Known rows, with every step that occurs:
a/g: [ -5   1 -13 -18   8  14   3  -8   3   8 -10  -4   5   1   3  27   1   2
  -3   9  10   6   9  -1   2   9 -12   2   5  17 -15]
w/d/z/g: [ -1  18   5   5  -1   2  -7  19  -6  -3   0   1  -6 -16   2 -19 -31  24
  -8 -28  -9   3  30  15  16   6  10  -2   0  12  -8]
v/q/a/g: [-16   7 -11 -18   5  22   0   3 -12   3  -4   7  -1  13   5  16 -10   4
  13  24   7   6   4  -3  -2   5 -18   6  -7  -6   1]
z/g/v/q/w/d: [-10  12  -7  28 -11   4  -6  -1  -5   9 -19   9  16 -22  20  -9 -21  -8
   5 -23  -3  -4 -12   2   4  10  15   0  -1   0   4]
a/g/w/d/z/q/v: [  1 -13   6   0  11  -2  -1  10  12  -9   0   6  13  -6 -16  -3   7  -9
  -3 -26  13   0   8  18  -3  11  -7  -6  -4 -11 -14]
d/z/g: [  2   1  12  -6   2   1   1  13  -6  -4   1  -2 -15 -10  -1  -3 -22  29
 -11 -15  -7   2  33  14  19   7   1   1   0  14  -8]
g/w/d/z: [ 13  17  -1  20   9  -5 -11  13   7  -1  10   3   7 -24 -21 -18 -17  -3
  -7 -32  -4   7   1  16  13  -3  14  -8  12  -5 -13]
d/z/q: [ -4 -18  15 -17   7  -3   7   2  23  -8  13   2  -4  -9 -22 -22  18  17
  -6  -7 -10   2   7   1  -4   8   8   1  -9  -5   6]
v/q/w/d/z/g: [ -5   8   8   8  -3   5  -7  19 -13   0  -3   7  -1 -16   8 -19 -34  23
  -3 -26  -4   0  22  18  15  10   8   2  -5   5  -7]
d/z/g/v/q/w: [ -2 -37  12  13  -4   0   8  -3 -18  11 -13   8   0 -15  15  24  -6   5
   3   1  12  -6 -10  12  12  20  -4   6  -7  -7  -4]
d/w/g/a: [ 11  -3 -22 -21 -14   2  -9 -19   5 -13   6   4   1  18   2  21   3  10
 -11  24  11   0  20 -11  -6 -13  -1   6   6   2  -5]
y/q/w: [ -9 -34   9  15   3 -16   4 -33  -1   1 -17  10  -3   8  20  21  21 -10
   6  -1  -1  -4  -7  -6 -14  14  -8   5   7   7  -4]
a/g/v/q/w: [ -6 -36   3   8  -3   5  10 -14 -14  16 -19   6   7  -9  19  36   2  -5
   5  12  17  -5 -19   4   6  20  -9   6  -4  -4  -4]
g/v/q/y/u: [  2  -7   5  21   3  35   6   7 -16   1   5 -13 -22  -9  13  11  22 -20
  21  36  11  -9 -11  -9   0 -17  12   4   1  -2  -2]
w/d/z/q/a: [-12  12  10  -6   7  -5  -3  12   5 -16  13  13 -13   8 -17 -28  -8  16
  14  -4 -16   5   7  -2 -13   8   1  -4  -5 -21  18]
y/q/a: [-16   0   5   3   0 -10  -2 -13  -5 -15   0  12 -22  25   5   1  14  -5
  17  21 -21   2   3 -18 -16  -4 -11   2  -2 -10  21]
v/q/z/g/w: [  0  19  13   2   1 -16  -7 -13  -1  16   1  -3  -4   5  12   8 -21 -12
 -24   9  -6  -1   9   3   9 -21 -12  -2   2   5   2]
v/q/a/g/z: [ -8   3 -17 -16   3  26   1  20 -12 -13  -7  -3   3  24   0  18  -2  -4
   4  19   4   2 -26   1  -5  -8 -23  11   6   6  -4]
g/z: [  4  -4 -13   2   1  16   8   5   8 -19 -14 -11  -5   5  -8  17  12  -8
 -10   2 -12  -1 -29  -2  -1 -10 -10   7  18  19  -2]
u/y: [ 23   9  13 -10  -1   4  11  -3   2  -2   1 -15 -12 -19 -12  14  10   8
  -4  -7  -1  -2  13 -17 -11   9   9   9   0 -18  10]
u/y/q/a/g/z/d: [ -1  -6  15 -27   2  -9   5  12  -3  -6   4  -9   2  28  -2 -30  24   4
  18   2   7   4 -20  -6 -16 -10   0  -5  -2   9  10]
w/g/v/q/z/d: [  5 -19  13   4  -3  -9  20  -5  10   9   6   2  -2   3  -1 -43  19   9
  12   3 -11  -4 -10  12  -2   9  11 -15  -9   5  14]
q/a/g/v: [  2  -8  -3 -15  -2  -7   5   8 -14  15   0  -8  -5   5   5  49   5  -2
   0  29  19   0   0  -2  15  11 -14  -7  -1   0  -2]
a/g/z/q/y: [ -4  -3  -6 -12  12   8   6   6   1   1   5  -8  -9  37 -17   0   3   2
   9  10  -2  -7   0 -12 -24   4 -15  10 -10   0  -4]
v/q/z: [  4 -13   0  23   6  18  21  -9   4   8  -1   8 -10  -5  -2 -10   5  -4
   4  10 -20  -6  -7  15  -6  11  -5   4  -6  -7   5]
w/d/z/q/a/g/v: [  1  -2   0 -16  -1 -10  -2  24 -12  15  10  -3   4   1  -2  24   1   4
   3  15  21   1   2   3  13  13  -6  -8  -8  -8  -3]
z/g/a: [  0   2   1 -27  -8  12 -13  -2  -6  -1 -10   3 -14  22   6  22  -2   6
  -9  28   8   4  15 -10  -3 -22  -6  10   0  20   1]
w/d/z: [ 12   8  -6  21   7   7  -3  16   6  -7   6   5   2 -29 -22 -24 -11   8
   2 -35  -9   6   4  18  10  10  19  -6   9  -2 -12]
v/q: [-11 -12  -6  12 -10  30  12 -15   7  -4 -15   5  -2 -20   2  -2  10  -8
   1  17 -19  -2 -17  -9   6  -6   6  14 -13  -4  19]

Rows:
[  1  17  -2 -14   9 -12 -11 -20   6  17  -2  -8   9   7   2  33  -8 -20
 -21  13  13   7   0  -7   8 -20 -15  -3  12  11 -11] | a/g/w
[ -6  -1   8  -7   4  -2  -1   9  24  -7  13   5   5 -15 -19 -37  10  14
  -2 -20 -12   3   4   1  -7   8  17  -2  -9  -6   7] | w/d/z/q
[ 15  -8 -14 -20 -10  -5  -5 -16   4  -7  12   4   1  25   0   0   5  14
  -4  21  12  -1  18  -3 -10 -10   0  -1   5   2  -4] | q/z/d/w/g/a
[  0  -5   2  13   5  38   4  11 -20   6   7 -12 -16  -4  16  16  19 -19
  23  39  20  -7  -7  -7   0 -15   7   4  -1  -1  -9] | a/g/v/q/y/u
[ 11  -2  -1  25  11   1  -3  12   0  -3   2   9   4 -26 -15 -17 -16   9
   5 -41  -1   4   2  23   6  19  14  -6  13  -4 -18] | q/w/d/z
[ -9 -31   3  19  -1  11  11 -25  -3   3 -23  11   0 -12  13  17   1  -3
   6  -1   0  -5 -18   2  -2  16  -4   9   1  -3   2] | v/q/w
[  3  -6  14  -5  -8 -13   2 -14   1  -4   5  -4  -8   5   7   4  40 -10
   3  12  -9  -3   8 -28 -21  -4   5  15 -13 -11  15] | u/y/q
[ -8  -8  -8 -23  -8  -5   7  -5  26 -21  10  -6  10  10  -3 -13  17  14
 -16   1 -11  -5  -3 -12 -12  -1  -2   5  -3   0   9] | d/w/g/z/q
[  3 -17   6  20   9 -10  14 -17   5   7   5   7 -14  15   5  -5  28 -10
   5  11 -21  -5   4   7 -19  10 -10   0   0   3   0] | y/q/z
[  1 -13   9  -8   2  -3  13  -1  15 -10  -9 -10  -1   9 -10 -32  24   3
   7  -8 -10   3 -30   0  -2 -11   9 -11  10  26  11] | g/z/d
[ -8 -18  -6  -2 -14  21  10   1  -7  15  -9  -1   8 -15  10  26  14 -10
  -1  33   7  -3 -18  -6  18  -1  -2  11 -21  -6  10] | a/g/v/q
[ 14 -19  -9  -4 -18 -30  12 -13   5   1  10 -13   6 -12   8  21  11  12
 -13   9   8  -8  11  -4  22  13   8 -15   1  -2   2] | z/d/w/g/v
[  6  17  15  -5   4 -22 -14  -5   0   8   5  -7  -5  -2   0  12 -23  -2
 -28  -4   2   4  16   4  19 -21  -6  -5   9   9  -7] | d/z/g/w
[ 10 -15  12  -5  -8 -14   5  17 -12  11   2 -11 -12 -15   3  31  -2  13
 -14   7   9  -3  15   8  32   9   0  -6  -5   8  -4] | d/z/g/v
[  8  24  -3   9  12  -5 -16  21  -4   1  15   6   7 -12 -19 -15 -26   1
  -1 -26   5   9   6  18   9  -1   5  -9  10 -10 -15] | q/a/g/w/d/z
[  3 -15   9   8   9  -5   0   5  17 -14  -1   6   7 -10 -20  -8  11 -11
  -4 -28   5  -2   4  17  -2  10  -2  -7  -3 -13  -8] | g/w/d/z/q/v
[ 18 -21  -8   1 -14 -31  15 -10   3   6  15 -12   4  -8   6  17  10  13
 -11   9   7 -10  14   4  19  18   4 -17   1  -4   0] | q/z/d/w/g/v
[ -1  43 -12  23  -2  -8 -16 -14  16   5  -8  -1  15 -17   1 -12 -17 -25
 -13 -23 -13   5 -11  -9   2 -18  14  -8  15   6   4] | g/w/d
[ -6  50 -15  10   2  -7 -22  -4   5   9  -2   2  17  -4   4  -7 -27 -22
  -5 -15   0   8  -5  -6  -1 -15   4  -8  13   2  -1] | q/a/g/w/d
[  5   1   4 -20  -1  10  -9   2  -9   5  -3   5 -17  28   6  16  -4   8
  -7  26   6   1  19   1  -8 -14 -10   7   0  16  -3] | q/z/g/a
[ 12  19  -5  10  10  -3 -13  17   2   4  12   2  12 -19 -19 -14 -20  -1
  -6 -29   5   8   4  19  13  -1  10  -7  11  -3 -20] | a/g/w/d/z
[ -9  -6   0   0 -13  -6   8  -3 -12  -8   8   7  -7   5   6  -7  -5  10
  16  23  -6  -3  -3  -7   7   2   0  -5 -13 -28  27] | z/d/w/g/v/q/a
[ -5 -19   5   4 -17  14   8  12 -12   8  -4   0  -2 -21   7  11   3   3
  -5  21  -1  -5  -7   2  25  -1   4   9 -24  -8  12] | d/z/g/v/q
[-10  11 -13  34  -5  12  -4 -11   4   3 -20  12  16 -23  12 -17 -16 -12
   8 -27 -10  -1 -19   0  -6  10  17   1   4  -1   4] | v/q/w/d
[ -1   7  -8 -23   3  11  -2  23 -15 -12   1  -7   0  31   1  20   8  -4
   5  16   9   1 -16  -7 -15  -6 -24  12   5   1  -5] | u/y/q/a/g/z
[  5   9   1 -20  -5  13 -20  16 -11  -2   0   7  -8  14  -2   4 -12  11
  -6   9  11   5  18   2   1 -18   2   7  -1  13  -7] | w/d/z/g/a
[ -5  49  -7  17  -6 -10 -20  -7  10   7  -7  -2  13 -14  10 -15 -30 -16
 -16 -24 -12   4   3  -8   6 -19  13  -8  10  11   4] | z/g/w/d
[  2 -22   6   9   8   3   7   8  17 -18  -4   8   5 -13 -20 -12  15  -3
   2 -30   1  -3   7  18  -4  18   0  -5  -5 -11  -7] | w/d/z/q/v
[  2   1   0   5  12   2   3   8   4   1  14   0 -11  16 -26 -24  -4   8
  13 -12  -9  -6  13  -3 -18  11   2   4 -12 -12  -3] | w/d/z/q/y
[ -2  -5 -10  19   2  23  12  -9  -7   4  -5   0 -16  13 -12   1  -5  -7
  16  14 -14  -8  -3 -10  -8   2  -5  14 -15 -10   6] | v/q/y
[  2  49   3  16  -5 -20 -19  -1   1  12   5  -2  11  -4  13 -22 -20 -17
 -11 -22  -9   0   8  -7  -8 -16  11  -3   2  -3   4] | u/y/q/z/g/w/d
[-10  49 -16  11  -2   1 -21  -2   2  10  -3   5  21  -6   6 -13 -27 -23
  -2  -9  -1   6 -11  -8   0 -18   5  -4   4  -4   4] | v/q/a/g/w/d
[ -9   9  -1 -25   6   0  -5   3 -16   4   6   3  -4  25   8  19   4   3
  14  21  12   5  16 -12 -16   7 -18   7  -7  -9  -1] | u/y/q/a/g
[  1 -27  17   7   1 -19   3 -24  -8   3  -9   4  -5   6  17  22  21  -5
   8  -4   6  -5   0 -12 -21  17  -4   9   1  -7  -1] | u/y/q/w
[ -4  -6   6 -21   6  -2   8   8   4  -6  -4  -7   2  23  -5 -27  13   7
  15   0   2   6 -25   2  -6  -8  -2 -11   7  21   6] | q/a/g/z/d
[ -2 -11   5 -20   5   0  10   5   9  -3  -6 -10   6  15  -6 -26  19   6
   9  -4   3   5 -25   2  -3  -8   2 -10   8  28   2] | a/g/z/d
[ -1 -28   3 -12   0 -32  10 -22  -6  -6  14 -12  15   9  13 -18  12  13
  12  -3  12   0  -3  -4   3  -7   5 -12   1  -7   1] | y/q/a/g/z/d/w
[ -3  51  -7   4  -2 -13 -24   0  -2  10   5   1  19   2   8 -10 -17 -24
  -2 -12   4   6  -1 -15 -11 -16   6  -2   3 -10   3] | u/y/q/a/g/w/d
[  8  -2 -30  -2 -10   1   8  -3   9 -28   2 -11   8   7   0  10  -1   9
 -17  -4  -7  -6  -6  -1   3  -2  -9   4  18   7  -8] | d/w/g/z
